Every row comes from one small tree of marks. The marks that hang from a mark follow it in brackets, in alphabetical order. Every link used is in the known rows. Which tree was each row made from?
In the rows, zero is written as 128.
Known rows
pozav[nazav]: [139 117 132 144 149 128 115 128 122 129 122 113 109 133 114 113 136 136
 133 128 130 155 137 108 152 152 165 136 136 143 122 124 118 127 141 136
 120 130 142 136 163 143]
mebun[nazav[kavo[femiz] pozav] rami[tadurub]]: [117 122 156 137 123  83 106 140 108 146 114 191 107  77  71  76 122  46
 158 116 198 128  65 181 143 137 172 151 114 156 132 152 106 145 161 141
  52 125  65 146 117 173]
sebek[pozav sese tadurub vogapir[rami]]: [130 131 159 122 100  65 138 110 137 154 112 195 192 145 133  76 143 114
 109 149  58  47 175 139 136 119  56 139 138 175 135 109 103 133  85 146
 115 131  87 126 114 117]
sebek[pozav sese tadurub[rami]]: [128 133 121 127 134  76 132 136 148 164 108 169 196 126 123 100 132 106
 128 155  48 102 124 133 135 110  75 126 143 142 134 108 103 132  95 133
 114 121 104 129 114 111]
sebek[vogapir[rami]]: [124 124 147 114 128  99 122 112 110 132 130 138 109 169 127 113 138 119
 112 131 134  75 184 143 136 131 109 129 137 173 135 124 118 140 111 149
 114 142 101 121 125 148]
vogapir[nazav rami sebek[kavo sese]]: [128 115 154 152 173 139 147 143  90 137 107 201 111 125 116  34 121 114
  92 148  67  92 141 101 196 105 112 120 105 167 134 133  69 153 217  94
 145 152 135 118 174 150]
pozav[nazav[kavo[rami] sese vogapir[sebek]]]: [119 114 173 142 178 132 120 103  54 140 116 146  52 134 116 135 136 109
 144 123 168 128  70 173 217 159 113 146 107 173 124 125  89 121 191 111
 108 134 134 147 161 189]
sebek[kavo tadurub[femiz rami]]: [100 137 116 146 153  70 137 155 129 166 110 150 130 124 117  69 128 112
 126 157 122 108  88 118 154 104 109 112 111 151 133 111 103 134  53 108
  77 141 106 129 101  91]
fovubi[femiz rami]: [107 142 131 165 158 100 125 110 115 155 135 161 132 173 118 162 132 105
 116 111 129  95 156 114  97 134 161  90 146 158 129 141  95 123 108 103
 108 107 103 121 129 130]
nazav[kavo[rami] tadurub]: [119 134 163 132 130 110 123 122  94 118 123 124  85 127 110  92 113  98
 132 100 149 107  48 172 132 126 125 141 117 164 127 158 135 139 162 141
 104 168 106 129  98 196]
pozav[nazav[sese tadurub vogapir[rami sebek]]]: [134 110 180 166 173 147 152 136  88 117 121 156  62 159 116 123 134 104
 122 129 139  85 112 154 190 162  45 119 101 152 120 139  78 148 192 125
 104 208 143 148 161 210]
rami[mebun[nazav] pozav tadurub]: [146 142 162 114 114 123  99 141 170 127 113 150 108 118  89 110 122  69
 147 120 176 108 165 115 192 122 143 146  90 116 125  93 121 147 109 120
  89 114  74 134 158 155]
tadurub[femiz rami[mebun[segiz] sese]]: [ 98 146 118 116 176 113 100 148 142 166 115 120  14 123 113 155 130  72
 122 145 192 110 134 158 187 117  75 146 114 148 140  72 121 159 113 104
 105 150 118 132  99  98]
mebun[rami segiz]: [121 134 137 106 138 128 130 144 142 147 121 141  98 104 107 115 127  98
 130 135 151 147  80 199 102 129 104 131 116 157 135 140 139 136 127 165
 112 113 108 129 102 169]
nazav[kavo pozav sese vogapir]: [100 126 159 121 120 114 123 133  74 116 134 151  82  90 126 151 138  86
 155 120 132 133  69 188 168 131  91 146 132  84 130 134 102 120 188 110
 125 163  96 154  89 111]
nazav[kavo vogapir]: [112 118 157 126 126 110 130 117 100 128 138 112  62 118 128 123 133 119
 150 123 145 141  88 146 136 140 126 137 126 124 125 124 124 116 112 117
 138 141 103 132 103 121]
rami[mebun pozav sese]: [121 157 152 113 137 133 102 128 142 133 120 150  92 132 119 141 113  91
 127 122 183  95 159 131 219 101  94 147 109  92 133  86 122 141 118  82
 128 135 101 132 140 120]
tadurub[rami]: [123 126 108 119 162 111 114 136 124 142 126 114 116 150 117 134 131 114
 130 136 127 130 134 137 133 121 130 116 141 139 133 121 120 137 121 136
 114 131 119 128 125 143]
mebun[rami segiz[vogapir]]: [118 141 134 100 151 111 122 126 159 148 120 118  66 114 121 118 138  98
 122 137 154 156 105 199  92 125  94 126 132 166 132 134 148 111 109 167
 117 131  92 127  97 131]
fovubi[nazav[kavo vogapir] rami]: [100 121 149 141 144 106 134 115  69 135 142 125  53 168 111 157 152 114
 143 122 136 125 119 123 126 162 181  89 141 136 125 137  91 117 126 104
 119 105  69 126 116 113]
mebun[sebek[vogapir[nazav]] segiz]: [123 131 165 104 110 120 123 109 159 124 127 121 108 124 132 139 125  93
 101 126 111 130 164 131 127 151 106 159 128 205 136 109 127 147 106 185
 152 138 130 125 100 108]
tadurub[rami[mebun[sebek[pozav vogapir]] sese]]: [ 97 152 158 128 146  81 114  82 162 149 120 134 126 157 128 163 128  71
 123 141 159  64 219 142 180 118  66 174 128 150 138  47 108 147  81 127
 134 150 139 113 135  90]
pozav[nazav[kavo[femiz rami] tadurub vogapir]]: [117 102 196 152 148  90 103  99  82 149 122 140  15 140 106  88 124 104
 143  91 171 124  47 160 155 167 134 133 120 190 119 140 127 130 123 144
  71 155 110 146 131 211]
fovubi[femiz nazav[kavo[rami] pozav sese]]: [ 91 136 131 134 135  97 103 115  34 134 122 209 100 119 106 171 134  65
 134  87 126 103  86 162 168 139 181 131 146 138 137 150  86 130 196 108
  99 119  80 159 111 137]
sebek[kavo[rami] sese tadurub]: [128 132 169 137 162  92 133 118 118 149 100 193 167 105 124  33 126 130
 115 136  62  85  64 164 160  99  81 136 101 181 129 134 115 112 150 108
 101  98 104 128 130 140]
nazav[kavo[femiz] pozav sese]: [104 128 132 125  86 103 112 132  58 135 124 193 104  77 121 131 134  83
 139 109 151 124  78 196 179 131 116 146 140 113 136 143  92 139 200 102
  94 155 106 151 103 120]
pozav[nazav[tadurub[femiz] vogapir[rami]]]: [117 104 170 170 172 115 135 144 118 139 125 127  20 163 111 109 135 115
 128 125 156 104 113 103 144 158 102 101 120 153 118 123 107 146 111 145
  85 189 114 136 137 171]
vogapir[nazav[pozav sese]]: [118 132 125 117 137 142 113 162 113 117 122 160 123 106 124 162 128  87
 115 119  91 126 120 124 169 131 132 139 139 112 138 132 100 147 204 124
 119 163 123 154 117 114]
sebek[vogapir]: [126 125 144 112 112  95 116  96 125 133 132 126 139 149 137 130 138 124
 126 128 127 103 164 129 126 134 109 134 131 156 133 108 141 123  99 149
 125 138 121 129 116 108]
vogapir[nazav rami[sese tadurub]]: [134 138 150 155 196 126 112 156 151 134 113 150  57 144 106 130 119  89
  91 130 144  79 155 102 183 142 111 150 121 175 136 129  94 154 125 103
  97 175 121 136 110 161]
fovubi[femiz nazav[pozav sese]]: [103 132 117 143 124 109 119 126  76 128 127 206 142 123 121 195 139  80
 128 100  99 106 138 122 148 143 149 111 147 103 134 135  87 129 175 111
 113 132 104 165 123  92]
tadurub[femiz rami[pozav sese]]: [105 141 108 123 170 108 103 139 130 167 114 158  80 149 118 152 109  84
 123 142 186 118 122 110 209  87  91 107 133 122 140  95 102 141  77 111
  95 147  93 135 112 103]
nazav[kavo[rami[pozav sese tadurub]] vogapir]: [118 148 208 135 168  98  91  97 119 150 115 160  43 129 107 132 106  72
 142 113 201 100  68 165 213 115  66 151 106 135 129 125 121 112  71 108
  91 135  66 144  75 180]
tadurub[femiz rami[mebun pozav[nazav]]]: [113 134 124 122 162 100  83 146 128 168 113 119  57 155  92 129 136  88
 143 136 186 135 175  90 221 123 160 111 126 117 131  68 111 163  94 118
  77 127  85 129 171 137]
segiz[vogapir[nazav sebek]]: [128 136 127 129 158 135 126 122 142 129 121 115 100 154 137 130 124 113
 103 138 126 131 173  72 154 139 138 119 131 156 130 120 114 124 128 120
 152 163 129 127 140  93]
segiz[vogapir[nazav[pozav tadurub] sebek[kavo]]]: [113 151 175 157 137 111 132 134 126 110 116 142 122 123 120  54 100  73
 112 131  95 120 119  90 158 108 100 124 112 106 128 152 107 128 168 127
 145 232 126 140 108 103]
fovubi[nazav[pozav] rami[tadurub]]: [119 149 162 166 144  97 114 133 107 134 127 151 142 157  87 160 141  78
 134 126 116  99 163 110 126 154 154  98 137 100 126 159  94 130 149 124
  83 116  66 135  93 124]
tadurub[femiz]: [112 125 116 138 129 121 132 135 127 147 124 138 105 124 131 138 132 125
 127 134 157 125 122 104 133 124 129 115 124 131 130 112 125 133 105 121
 107 132 123 126 118  96]
fovubi[femiz]: [116 132 124 148 134 105 125 111 124 143 131 163 135 135 129 150 122 111
 124 110 126 114 143 109 111 130 146 118 136 145 129 127 120 125 101 114
 128 125 124 136 127 120]
rami[pozav[nazav[vogapir[sebek[kavo]]]] sese]: [123 131 196 164 167 131 126 101 106 143 113 178  89 137 116  70 100 108
 139 146 170 137 110  98 252 107  76 128  89 103 121 107  83 109 102  93
 140 156 139 145 171 132]
pozav[nazav[tadurub vogapir]]: [135 108 179 156 153 120 128 123 134 119 130 102  72 145 118 114 130 121
 142 116 122 136 100 113 130 162 101 124 117 135 115 125 132 125 119 151
 116 179 135 147 138 164]

Which tree is each row?
[116 124 201 169 148 126 167 127  99 124 126 167  88 150 118  43 110 106
 123 136 130  74  97 143 153 115  43 110  79 123 121 152  94 138 138 116
 126 200 133 124 129 186] | nazav[tadurub vogapir[rami sebek[kavo]]]
[122 109 169 148 141 112 133 136  89 111 128 120  39 107 120 125 142 105
 147 107 138 141  53 166 170 162  91 147 118 142 120 127 107 127 183 123
 106 209 130 159 126 160] | pozav[nazav[kavo sese tadurub vogapir]]
[124 143 154 155 193 109 122 130 162 148 112 155 105 114 105 137 123  86
 125 135 187  93  98 168 148 128  69 151 102 153 135 124 126 128 117 112
  83 149 115 137  99 163] | mebun[rami[sese tadurub]]
[114 141 156 113  61 134 138 129 148 118 120 134  89  68  99  94 121  63
 151 128 167 152 128 171 152 131 158 194 108 145 123  95 101 153 142 147
 155 114 120 114 152 114] | rami[mebun[nazav[kavo] sebek[pozav] segiz]]
[108 140 119 130 175 113 105 165 152 150 112 150  57 154 111 144  94  60
 105 123 159 109 101  69 202 100  96 104 128 142 142 102 104 168  88 127
  90 209 100 146  99 124] | vogapir[nazav[tadurub[femiz rami[pozav sese]]]]
[131 118 171 164 163 133 158 151  99 121 107 197 108 125 113  20 111  98
  92 135  60  74 114 107 180 106  79 115  95 165 132 148  78 163 229 109
 136 208 138 123 156 175] | vogapir[nazav[tadurub] rami sebek[kavo sese]]
[122 127 155 151  69 125 165 126 139  97 122 147 145  90 107  82 104  77
 147 115 141 138  85 135 123 122 149 163 116 151 120 134  96 143 148 164
 143 173 131 121 146 133] | mebun[nazav[kavo tadurub] sebek[pozav]]
[128 138 136 137 158 130 138 115 111 131 122 136  97 170 130 108 131 118
 107 148 154  94 178 135 156 124 102 113 132 152 127 141  97 126 143 119
 138 158 106 115 144 135] | segiz[vogapir[rami sebek]]
[100 119 173 131 167 101 100  84  80 166 123 168  16 133 129 131 119 105
 130 107 200 100  56 179 183 135 106 147 121 182 130 120 117 116 108  97
  94 118 109 140 109 153] | nazav[kavo[femiz rami[sese]] vogapir]
[104 147 202 159 163  93 104 124 121 141 135 132  78 171  88 183 157  66
 149 122 136  73 192 115 143 170 129 105 113  74 123 114 107 134 132  97
  84 113  50 135 100 122] | fovubi[nazav[pozav vogapir] rami[mebun tadurub]]
[ 98 152 119 116 173 108  93 142 137 166 114 145  53 148 111 157 119  70
 129 138 207  93 157 115 233  91  96 123 117 111 141  63 109 158  89  85
  93 144  87 130 130 103] | tadurub[femiz rami[mebun pozav sese]]
[130 142 124 131 138 142 147 162 125 126 112 167 169 124 132 141 126 106
 101 141 103  88 114 110 189 149  91 138 101 167 135 126  85 153 151  95
 118 157 135 149 123 123] | vogapir[nazav[sese] sebek[tadurub]]
[118 106 145 129 154 127 137 127  96 130 135 146  55 175 118 147 147 127
 125 126 120 101 151 114 137 156 146  96 131 132 125 129 102 133 113 130
 120 121  90 132 139 142] | fovubi[nazav[vogapir[rami]]]
[122 124 156 107 138 137 127 136 108 135 127 187  66 152 128 149 135 103
 123 125 137  94 121 176 191 113  60 106 123 115 130 124  88 134 125 121
 102 138  79 139 133 171] | nazav[sese vogapir[rami[pozav]]]
[115 155 133 104 170 115  88 135 140 146 118 133  76 154 107 146 116  73
 130 131 179  96 159 138 227  94  97 134 120 104 139  79 111 151 112  92
 113 138  91 131 139 134] | tadurub[rami[mebun pozav sese]]
[126 150 143  87 114  58 100 117 145 151 121 141 180 174 118 113 123  92
 127 139 120  87 152 133 169 111  83 113 136 159 139 109 122 135  19 157
  90 125  55 138  89 121] | sebek[tadurub[rami[pozav]] vogapir]
[120 149 146 109 169 145  96 159 140 134 116 161  37 158 104 126 112  79
  96 120 166  73 188 101 240 112 134 141 119 131 140  94  93 174 135  86
 121 152  87 128 155 157] | vogapir[nazav rami[mebun pozav sese]]
[108 126 141 122 109  90 135 131 117 149 113 204 103 133 131  85 136  97
  96 135  77  86 171 130 167 113 111 144 131 161 142 100  81 142 114 132
 103 175 144 131 142 125] | sebek[kavo pozav vogapir[nazav[sese] rami]]
[117 127 169 145 110  63 130  96 122 189  93 248 180 101 128  27 121 117
 116 133  66  80  80 158 149  98  80 132 110 175 129 120 106 115  87 114
  78  89 116 130 134 134] | sebek[kavo[femiz rami] pozav sese tadurub]
[108 153 168 157 198 105  94 118 149 165 104 145  42 131 111 158 127  81
 120 124 218  51 138 135 198 128  77 162  86 158 133  79 135 144 109  80
  61 134 111 129 106 139] | kavo[rami[mebun sese tadurub[femiz]]]
[ 99 138 146 161  95  81 124 129  65 109 134 169 121 117 100 130 117  60
 143  86 115 112  94 108 124 143 173 121 142  98 128 165 104 140 157 126
 127 185  81 155  84 117] | fovubi[femiz nazav[kavo pozav tadurub]]
[127 115 172 150 178 116 123 136 118 122 120 149  13 124  96 102 125  79
 137 130 193  98  94 154 189 141 119 164 109 176 125 126  84 129 134 101
 100 160  88 143 123 156] | mebun[nazav[kavo vogapir[rami[sese tadurub]]]]
[117 144 158 148 171 137 118 169 123 108 121 154  83 144 103 107  99  67
  96 116 118  78 118 112 176 122 107 139 134 130 136 156  93 168 190 128
 120 225 112 146 101 160] | vogapir[nazav[pozav tadurub] rami[sese]]
[127 151 145 103 168 120  72 141 139 154 109 120  31 137  88 124 118  68
 132 137 180 146 148 156 243 122 107 152 124 132 134  84 110 154 117 124
 109 138 102 143 145 154] | tadurub[rami[mebun[segiz] pozav[nazav] sese]]
[ 95 141 108 133 197 108 103 142 134 162 117 121  43 141 118 162 132  88
 124 142 195  86 158 120 198 113 105 137 117 133 140  63 115 157 118  77
  97 153 120 128 129  94] | tadurub[femiz rami[mebun sese]]
[132 140 151 144 146 123 106 126 116 145 124 137 119 175  95 121 127 114
 131 127 146 144 156 107 170 133 172  91 145 134 123 137  91 127 121 131
  96 102  86 124 169 166] | fovubi[rami[pozav[nazav]]]
[104 136 159 177 103  84 177 117 154 156 100 216 206  71 138  55 125 115
 120 157  73  95 103 114 147  92  51 142 103 143 126  96  85 122  88 110
 124 127 128 113 123  51] | mebun[sebek[kavo pozav sese tadurub[femiz]]]
[109 160 163 153 142  87 133 115 144 161  99 196 162 119 123  60 100 110
 116 142 117  85  75 145 171  92  84 162 104 149 130 122 106 106  54 104
 101 124 137 134 112 125] | sebek[kavo[rami[sese]] pozav tadurub]
[122 117 168 137 161 132 129 138 116 115 128 137 129 156  97 111 105  54
 155 135 130 115  95 126 153 123  95 109 109 118 123 141  97 146 166 161
 124 182 105 151 130 160] | mebun[nazav[pozav tadurub[rami] vogapir[sebek]]]
[109 117 157 108 104 105 119 124  63 153 127 214  23 125 122 125 135  90
 131 109 180  99  93 201 207 125  83 112 129 140 133 130  77 143 122 102
  81 140  64 142 125 172] | nazav[kavo[femiz] sese vogapir[rami[pozav]]]
[111 127 171 123 168 143 104 134 137 116 127 137  66 121 110 141 122  74
 151 125 167 103 136 127 196 126 126 163 106 100 126  85 110 130 172  98
 134 135 103 150 151  91] | rami[mebun[nazav[pozav vogapir]] sese]
[107 131 168 123 132  90 111 136  99 130 123 165 109 145 110  55 120  87
 105 131  87  89 170 110 165 112 151 135 135 145 139 134  98 147 144 145
 115 168 104 131 118 126] | sebek[kavo vogapir[nazav[pozav] rami]]
[112 151 152 149 172 101 114 138 163 170 105 189  94 113 101 144 111  67
 129 138 227  94  97 136 183 101  62 123  97 128 138 107 120 136  64 116
  59 146  77 138  91 144] | mebun[rami[pozav sese tadurub[femiz]]]
[137 136 145 136 154 133 100 126 129 132 114 148  98 138 111 120 109 113
 128 127 169 145 131 104 221 120 126 136 132 123 127 112 104 124 115 119
 121 140 121 146 159 135] | rami[pozav[nazav] sese]
[136 140 179 129 122  91  85 100 133 174 109 199 107 140 105 120 112  85
 124 106 182  92 114 154 171 122  96 116 110 157 129 135 131 136  61 139
  45  95  77 135 111 206] | kavo[femiz rami[pozav tadurub]]
[115 136 158 155 166  76 112 113 133 157 114 161  68 154 122 140 135  90
 106 141 193  43 178 125 177 132  51 146 116 185 138  99 110 140  74 116
  72 179 103 132  84 114] | sebek[vogapir[rami[sese tadurub[femiz]]]]
[116 131 111 140 191 108  91 136 123 168 108 143  64 153 103 138 116  93
 129 143 192 146 127  87 232 111 128 112 144 137 134  90  92 140  85 121
  84 147 107 143 150 119] | tadurub[femiz rami[pozav[nazav] sese]]
[105 111 154 148 153 124 153 150 109 134 126 166  29 141 135 154 142  99
 116 122 147  66  90 162 144 135  28 103 108 144 127 122 100 148 146 121
  80 204 110 142 104 155] | nazav[sese tadurub[femiz] vogapir[rami]]
[111 128 113 136 169 119 135 165 135 128 114 144  14 144 137 147 143  90
  83 120 126  84 135 116 152 133  89 109 135 184 136 120  97 151 159 124
  82 237 104 140 115 117] | segiz[vogapir[nazav[sese tadurub[femiz]] rami]]
[110 136 145 129 112 122 123 172  90  94 125 146  93  85 111 125 118  60
 125 101 101 124  61 150 168 133 116 150 131 110 137 153 100 158 230 124
 117 232 110 158  82 135] | vogapir[nazav[kavo pozav sese tadurub]]
[132 130 153 134 115 120 123 157  73 107 115 167  53 118  94  83 125  84
 128 106 155 120  82 175 221 130 109 131 129 139 128 152  75 159 192 130
  85 206  88 146 146 213] | vogapir[rami[pozav[nazav[kavo sese tadurub]]]]
[140 152 179 125 139 107  94 112 144 150 111 164 121 144 102 123 112  88
 130 115 159 101 118 144 170 113  99 125 108 132 128 138 135 129  80 143
  74 106  77 130 106 201] | kavo[rami[pozav tadurub]]
[102 120 159 129 181 115 112  98  72 138 125 142  21 149 119 153 129 108
 135 113 168 111  72 141 183 145 148 135 126 159 130 120 111 112 127 105
 122 117  93 144 114 129] | fovubi[nazav[kavo[rami[sese]] vogapir]]
